Known rows, with every step that occurs
m -> a -> t -> z: [ 0.13 -0.26 -0.02 -0.11 -0.14  0.05  0.17  0.12 -0.04  0.08 -0.02  0.00
  0.57  0.09  0.09  0.01  0.27  0.04  0.23  0.09  0.08 -0.11 -0.07 -0.18]
n -> s -> a -> t: [-0.19 -0.36  0.02  0.23 -0.14 -0.02  0.11 -0.16 -0.02  0.08 -0.06 -0.01
  0.17  0.00  0.00  0.05  0.13  0.08  0.14  0.10 -0.04 -0.11 -0.12 -0.12]
h -> s: [ 0.02 -0.06  0.25 -0.02  0.06 -0.08  0.10  0.03 -0.07  0.03 -0.18 -0.15
 -0.03  0.10  0.10 -0.15 -0.12  0.11  0.10  0.23 -0.01 -0.06  0.02 -0.15]
n -> s -> y -> m -> a -> t: [-0.13 -0.47  0.25 -0.08 -0.16 -0.02  0.25 -0.13 -0.06  0.02 -0.18  0.02
  0.14  0.03  0.06  0.14  0.43 -0.24  0.09  0.01 -0.03 -0.17 -0.09 -0.13]
m -> a -> t -> z -> s: [ 0.19 -0.08  0.18 -0.20 -0.05  0.13  0.11  0.17 -0.01  0.11 -0.08  0.07
  0.31  0.05  0.11 -0.04  0.11  0.02  0.13  0.03  0.07 -0.14 -0.06 -0.16]
m -> a: [ 0.08 -0.16  0.25 -0.04  0.11 -0.08  0.12  0.06 -0.10  0.02 -0.09  0.06
  0.08  0.07  0.06 -0.05  0.23 -0.03 -0.02  0.09  0.03 -0.14 -0.10 -0.13]
t -> z -> s -> y: [ 0.03 -0.08  0.14  0.03 -0.01 -0.03  0.13  0.05 -0.07  0.00 -0.12  0.01
  0.00  0.08  0.13 -0.03  0.06 -0.05 -0.14  0.10  0.02 -0.13 -0.02 -0.02]
y -> m -> a -> t -> z: [ 0.08 -0.35  0.08 -0.21 -0.19  0.05  0.21  0.10 -0.06  0.08 -0.03 -0.01
  0.51  0.07  0.08  0.06  0.39 -0.03  0.26  0.06  0.06 -0.13 -0.06 -0.17]
m -> y: [ 0.23 -0.15  0.22 -0.06  0.00 -0.16  0.00  0.08 -0.09  0.01 -0.13 -0.15
  0.06  0.11  0.02 -0.18  0.29  0.12  0.12  0.08  0.09 -0.07 -0.13 -0.19]
t -> a: [-0.09 -0.13 -0.05  0.09  0.08 -0.04  0.05  0.23 -0.06  0.08  0.03 -0.02
  0.21  0.13  0.03 -0.08 -0.02  0.08  0.08  0.16  0.00 -0.07 -0.07 -0.12]
a -> t -> z: [ 0.06 -0.22 -0.13 -0.10 -0.18  0.03  0.13  0.13 -0.02  0.08  0.00 -0.04
  0.51  0.10  0.06  0.00  0.09  0.11  0.27  0.12  0.05 -0.07 -0.04 -0.06]
z -> s: [ 0.06  0.03  0.26 -0.13  0.10  0.00  0.02  0.12 -0.03  0.05 -0.11  0.06
 -0.16  0.05  0.04 -0.09 -0.14  0.06 -0.02  0.07  0.00 -0.11 -0.05  0.03]
z -> t -> a -> s -> n: [-0.11 -0.21 -0.04  0.45 -0.16  0.00  0.03  0.06 -0.03  0.11  0.11  0.10
 -0.05  0.04  0.06 -0.15  0.26 -0.06  0.00  0.09 -0.02 -0.08 -0.07 -0.18]
h -> s -> z -> t -> a: [-0.10 -0.21 -0.02  0.15  0.00  0.01  0.19  0.08 -0.04  0.14 -0.03  0.03
  0.18  0.10  0.14 -0.06 -0.04  0.07 -0.06  0.15 -0.09 -0.09  0.01 -0.24]
a -> t -> z -> s -> y -> m: [-0.09 -0.34  0.28 -0.22 -0.18 -0.01  0.23 -0.02 -0.09  0.02 -0.14 -0.03
 -0.06  0.05  0.08  0.09  0.30 -0.19  0.05  0.05 -0.02 -0.15 -0.01  0.05]
z -> t: [-0.07 -0.25  0.11 -0.01 -0.07  0.00  0.18  0.04 -0.05  0.12 -0.02  0.08
  0.07  0.07  0.03 -0.08 -0.08  0.03 -0.03  0.03 -0.06 -0.07  0.01 -0.05]
t -> z -> s -> a -> m: [ 0.04 -0.13  0.15  0.09 -0.03 -0.03  0.07  0.11 -0.05  0.07  0.02  0.09
 -0.01 -0.03  0.15 -0.08  0.21  0.12  0.08  0.10 -0.08 -0.16 -0.07 -0.10]
z -> s -> h: [-0.20 -0.13  0.21  0.14  0.17 -0.08 -0.01  0.04 -0.07  0.01 -0.10  0.05
 -0.35  0.01  0.08 -0.12 -0.28  0.07 -0.06  0.14 -0.05 -0.11 -0.09  0.17]
t -> z: [ 0.08 -0.10 -0.06 -0.02 -0.04 -0.04  0.09  0.18 -0.06  0.05  0.01 -0.04
  0.38  0.10  0.06 -0.05  0.04  0.15  0.12  0.15  0.07 -0.08 -0.04 -0.11]
t -> z -> s -> a -> m -> y: [ 0.30 -0.16  0.26  0.03 -0.07 -0.10  0.02  0.13 -0.08  0.06 -0.06 -0.07
  0.10  0.01  0.14 -0.20  0.50  0.16  0.16  0.05  0.05 -0.13 -0.13 -0.33]
s -> z -> t -> a -> m -> y: [ 0.17 -0.25  0.08  0.03 -0.08 -0.12  0.09  0.14 -0.05  0.08 -0.06 -0.01
  0.13  0.07  0.15 -0.14  0.43  0.07  0.08  0.04 -0.05 -0.12 -0.10 -0.30]
h -> s -> a -> t -> z: [ 0.04 -0.26 -0.01  0.07 -0.18  0.04  0.16  0.02 -0.04  0.11 -0.02 -0.11
  0.46  0.06  0.12 -0.04  0.16  0.17  0.26  0.19  0.05 -0.08 -0.03 -0.21]
s -> y -> m -> a -> t -> z: [ 0.04 -0.39  0.08 -0.14 -0.21  0.02  0.26  0.03 -0.08  0.05 -0.07 -0.02
  0.44  0.07  0.11  0.08  0.45 -0.11  0.16  0.07  0.05 -0.14 -0.05 -0.14]
z -> t -> a: [-0.12 -0.24 -0.04  0.10 -0.01  0.04  0.14  0.21 -0.04  0.17  0.06  0.06
  0.28  0.12  0.05 -0.09 -0.06  0.04  0.02  0.07 -0.04 -0.07 -0.03 -0.21]
y -> m -> a -> s -> z: [-0.03 -0.16  0.06  0.00 -0.04 -0.13  0.13 -0.13 -0.09 -0.03 -0.07  0.11
 -0.17 -0.02  0.12  0.05  0.67 -0.12 -0.10  0.07 -0.08 -0.16 -0.07 -0.10]
n -> s -> z: [-0.15 -0.11 -0.05  0.22  0.04 -0.18  0.07 -0.16 -0.04 -0.05 -0.15  0.06
 -0.06  0.02  0.07  0.11  0.00  0.07 -0.19  0.14 -0.08 -0.15 -0.08 -0.06]
h -> s -> y -> m -> a -> t -> z: [ 0.06 -0.36  0.16 -0.14 -0.20  0.03  0.28  0.02 -0.08  0.05 -0.13 -0.09
  0.43  0.08  0.17  0.04  0.41 -0.10  0.20  0.12  0.05 -0.13 -0.01 -0.24]
s -> n: [-0.05 -0.21  0.17  0.32 -0.04 -0.13  0.02 -0.05 -0.08  0.00 -0.02  0.02
 -0.25  0.07  0.02 -0.06 -0.05  0.03 -0.04  0.20  0.00 -0.10 -0.09  0.14]
y -> m -> a -> s -> j: [ 0.03 -0.28  0.06  0.02 -0.11 -0.10  0.04  0.01 -0.04  0.02 -0.16 -0.06
 -0.11  0.06  0.07 -0.04  0.67 -0.11  0.04  0.10 -0.07 -0.13 -0.09 -0.10]

Rows
[-0.06 -0.13  0.04  0.37 -0.13 -0.09 -0.02 -0.04 -0.05  0.01  0.03  0.05
 -0.24  0.02  0.03 -0.13  0.27 -0.04  0.01  0.13  0.00 -0.08 -0.09 -0.01]
a -> s -> n
[ 0.24 -0.17  0.21 -0.08 -0.05 -0.18  0.02  0.13 -0.07  0.00 -0.11 -0.09
  0.02  0.08  0.09 -0.19  0.39  0.09  0.19  0.05  0.01 -0.10 -0.12 -0.18]
a -> m -> y
[ 0.06 -0.28  0.43 -0.16 -0.01 -0.03  0.23  0.03 -0.14  0.01 -0.14  0.04
  0.03  0.03  0.13  0.05  0.50 -0.23 -0.08  0.04  0.04 -0.19 -0.05 -0.19]
t -> z -> s -> y -> m -> a
[-0.10 -0.05 -0.23  0.18 -0.02 -0.10  0.04  0.01 -0.04  0.01  0.02  0.08
 -0.02  0.04  0.11 -0.02  0.39  0.03 -0.06  0.13 -0.08 -0.10 -0.07 -0.10]
t -> a -> s -> z
[-0.23 -0.32  0.11  0.00 -0.13 -0.10  0.17  0.01 -0.12  0.00 -0.04 -0.03
 -0.13  0.05  0.06  0.01  0.57 -0.24  0.02  0.06 -0.06 -0.10 -0.03 -0.09]
t -> a -> s -> y -> m
[-0.07 -0.17 -0.04  0.03  0.01 -0.08  0.07  0.27 -0.03  0.06  0.03  0.06
  0.11  0.09  0.11 -0.09  0.12  0.04  0.16  0.12 -0.11 -0.12 -0.06 -0.08]
t -> a -> m
[-0.16 -0.15 -0.12  0.23 -0.06 -0.08  0.10  0.04 -0.07  0.00 -0.01  0.01
  0.00  0.08  0.10 -0.09  0.43 -0.14 -0.06  0.10 -0.03 -0.07 -0.05 -0.16]
t -> a -> s -> y
[ 0.01 -0.31  0.41 -0.19  0.03 -0.09  0.18  0.03 -0.14  0.02 -0.11  0.03
 -0.03  0.05  0.04  0.03  0.43 -0.15  0.03  0.06  0.00 -0.16 -0.08 -0.11]
y -> m -> a
[-0.09 -0.15 -0.05  0.44 -0.11 -0.05 -0.02  0.07 -0.04  0.05  0.09  0.05
 -0.10  0.04  0.05 -0.14  0.28 -0.04  0.04  0.15  0.00 -0.08 -0.10 -0.13]
t -> a -> s -> n
[-0.01 -0.16  0.30  0.32 -0.03 -0.11  0.06 -0.07 -0.08  0.01 -0.12 -0.09
 -0.25  0.08  0.10 -0.13 -0.13  0.05  0.01  0.27  0.00 -0.09 -0.02 -0.03]
h -> s -> n
[-0.08 -0.23  0.12  0.16 -0.02 -0.14  0.09  0.01 -0.07  0.03  0.02  0.06
 -0.13  0.00  0.09 -0.07  0.24  0.10  0.07  0.14 -0.13 -0.14 -0.08  0.00]
s -> a -> m
[-0.13 -0.13  0.12  0.14  0.11 -0.03  0.01  0.12 -0.07  0.03 -0.06  0.03
 -0.09  0.01  0.11 -0.11 -0.23  0.11  0.00  0.15  0.01 -0.11 -0.08  0.07]
t -> z -> s -> h
[ 0.02 -0.16  0.15  0.36 -0.08 -0.07  0.02 -0.04 -0.07  0.01  0.01  0.10
 -0.18  0.01  0.07 -0.12  0.44 -0.12 -0.03  0.11  0.02 -0.12 -0.11 -0.14]
m -> a -> s -> n
[-0.09 -0.25 -0.02  0.04 -0.06 -0.01  0.15  0.25 -0.01  0.13  0.06  0.12
  0.16  0.08  0.12 -0.09  0.08  0.01  0.11  0.05 -0.14 -0.11 -0.02 -0.15]
z -> t -> a -> m
[-0.06 -0.17  0.27  0.25  0.05 -0.10  0.11 -0.11 -0.11  0.06 -0.08 -0.12
 -0.09  0.02  0.10 -0.13  0.08  0.18  0.02  0.26 -0.02 -0.08 -0.04 -0.19]
h -> s -> a
[-0.11 -0.37  0.40  0.00  0.00 -0.12  0.22 -0.09 -0.14 -0.03 -0.19  0.03
 -0.05  0.02  0.08  0.09  0.48 -0.27 -0.12  0.03 -0.01 -0.20 -0.08 -0.23]
n -> s -> y -> m -> a
[ 0.18 -0.26  0.13 -0.01 -0.09 -0.09  0.07  0.23 -0.05  0.10 -0.04 -0.04
  0.21  0.09  0.12 -0.21  0.39  0.06  0.18  0.01 -0.01 -0.10 -0.10 -0.35]
z -> t -> a -> m -> y
[-0.08 -0.30  0.11  0.00 -0.14 -0.02  0.24 -0.11 -0.07  0.09 -0.04  0.18
 -0.07 -0.02  0.12  0.02  0.51 -0.14 -0.14 -0.03 -0.12 -0.14  0.00 -0.18]
y -> m -> a -> s -> z -> t
[-0.01 -0.06  0.11  0.06  0.06 -0.16  0.13 -0.14 -0.07 -0.03 -0.19 -0.06
 -0.18  0.08  0.15  0.00 -0.02  0.12 -0.09  0.26 -0.09 -0.11  0.01  0.00]
h -> s -> z
[-0.04 -0.30 -0.11  0.18 -0.19  0.03  0.12  0.00 -0.02  0.10  0.01 -0.04
  0.53  0.02  0.06  0.03  0.18  0.14  0.20  0.11  0.05 -0.11 -0.09 -0.25]
n -> s -> a -> t -> z
[-0.21 -0.21  0.06  0.28 -0.01 -0.16  0.13 -0.12 -0.07 -0.06 -0.18 -0.02
 -0.04  0.06  0.06  0.04  0.04 -0.11 -0.19  0.10 -0.03 -0.13 -0.06 -0.12]
n -> s -> y
[-0.03 -0.25  0.25  0.27 -0.13 -0.08  0.06 -0.06 -0.10  0.01  0.00  0.08
 -0.25 -0.01  0.06 -0.07  0.56 -0.19  0.00  0.08  0.01 -0.14 -0.10 -0.12]
y -> m -> a -> s -> n
[-0.09 -0.19 -0.08  0.10 -0.13 -0.03  0.17 -0.09 -0.03  0.09 -0.01  0.16
 -0.05  0.01  0.10 -0.04  0.25 -0.01 -0.14  0.02 -0.12 -0.09  0.01 -0.09]
a -> s -> z -> t
[-0.07 -0.22  0.00  0.08 -0.05 -0.03  0.19  0.15 -0.02  0.11 -0.03  0.08
  0.08  0.07  0.21 -0.08  0.08  0.03  0.05  0.12 -0.18 -0.13  0.02 -0.20]
h -> s -> z -> t -> a -> m
[ 0.10 -0.27  0.36  0.08 -0.16  0.06  0.10  0.02 -0.06  0.07 -0.06  0.07
 -0.04  0.02  0.09  0.01  0.21 -0.11  0.06  0.09  0.05 -0.18 -0.08 -0.04]
y -> m -> a -> t -> z -> s -> n
[-0.26 -0.30  0.15  0.17  0.03 -0.12  0.06 -0.02 -0.12 -0.01 -0.04  0.06
 -0.23 -0.04  0.09 -0.11  0.43 -0.13  0.03  0.08 -0.04 -0.12 -0.12 -0.06]
y -> m -> a -> s -> h
[-0.01 -0.18  0.19 -0.09 -0.07 -0.04  0.10  0.05 -0.09  0.03 -0.03  0.07
 -0.02 -0.01  0.06 -0.08  0.74 -0.18  0.09 -0.01  0.00 -0.12 -0.08 -0.27]
y -> m -> a -> s
[-0.05 -0.17  0.07  0.16 -0.04 -0.11  0.15 -0.07 -0.10 -0.04 -0.09  0.05
 -0.07  0.04  0.12 -0.07  0.59 -0.22 -0.13  0.05 -0.02 -0.12 -0.07 -0.17]
m -> a -> s -> y
[ 0.20 -0.19  0.12 -0.02 -0.03 -0.14  0.01  0.24 -0.06  0.05 -0.05 -0.09
  0.16  0.10  0.10 -0.20  0.41  0.09  0.22  0.06  0.02 -0.10 -0.13 -0.29]
t -> a -> m -> y
[-0.14 -0.20  0.07  0.09  0.02  0.02  0.04  0.09 -0.04  0.05 -0.06  0.03
 -0.01  0.01  0.11 -0.08 -0.19  0.09  0.09  0.13  0.00 -0.11 -0.09  0.10]
a -> t -> z -> s -> h
[-0.37 -0.26  0.04  0.40  0.11 -0.16  0.00 -0.05 -0.07 -0.03 -0.11  0.00
 -0.13  0.00  0.04 -0.04 -0.24  0.06 -0.06  0.14 -0.05 -0.11 -0.13 -0.02]
n -> s -> h
[-0.16 -0.25 -0.09  0.19 -0.07 -0.04  0.15  0.13  0.00  0.10  0.00  0.15
  0.15  0.03  0.15  0.00  0.09  0.00 -0.01  0.04 -0.17 -0.16 -0.04 -0.24]
n -> s -> z -> t -> a -> m
[-0.08 -0.32  0.14  0.09 -0.12  0.00  0.16 -0.14 -0.04  0.09 -0.09 -0.10
  0.08  0.04  0.07 -0.05  0.11  0.12  0.21  0.19 -0.04 -0.07 -0.05 -0.07]
h -> s -> a -> t
[-0.10 -0.25 -0.08  0.08 -0.06 -0.05  0.17  0.16 -0.02  0.10  0.04  0.15
  0.09  0.06  0.16 -0.03  0.12  0.02  0.02  0.07 -0.18 -0.14 -0.02 -0.10]
s -> z -> t -> a -> m
[ 0.15  0.05  0.15 -0.13  0.03  0.06  0.03  0.21 -0.03  0.08 -0.05  0.03
  0.16  0.06  0.08 -0.08 -0.07  0.11  0.05  0.08  0.06 -0.12 -0.03 -0.10]
t -> z -> s
[-0.24 -0.39  0.12  0.01 -0.19 -0.04  0.23  0.00 -0.10  0.05 -0.02  0.02
 -0.09  0.04  0.08  0.00  0.55 -0.26 -0.02  0.00 -0.08 -0.10  0.00 -0.15]
z -> t -> a -> s -> y -> m
[ 0.03 -0.09  0.31  0.23  0.00 -0.04 -0.01  0.00 -0.05  0.03 -0.06  0.07
 -0.36  0.04  0.04 -0.08 -0.13  0.01 -0.09  0.15  0.01 -0.13 -0.08  0.12]
z -> s -> n
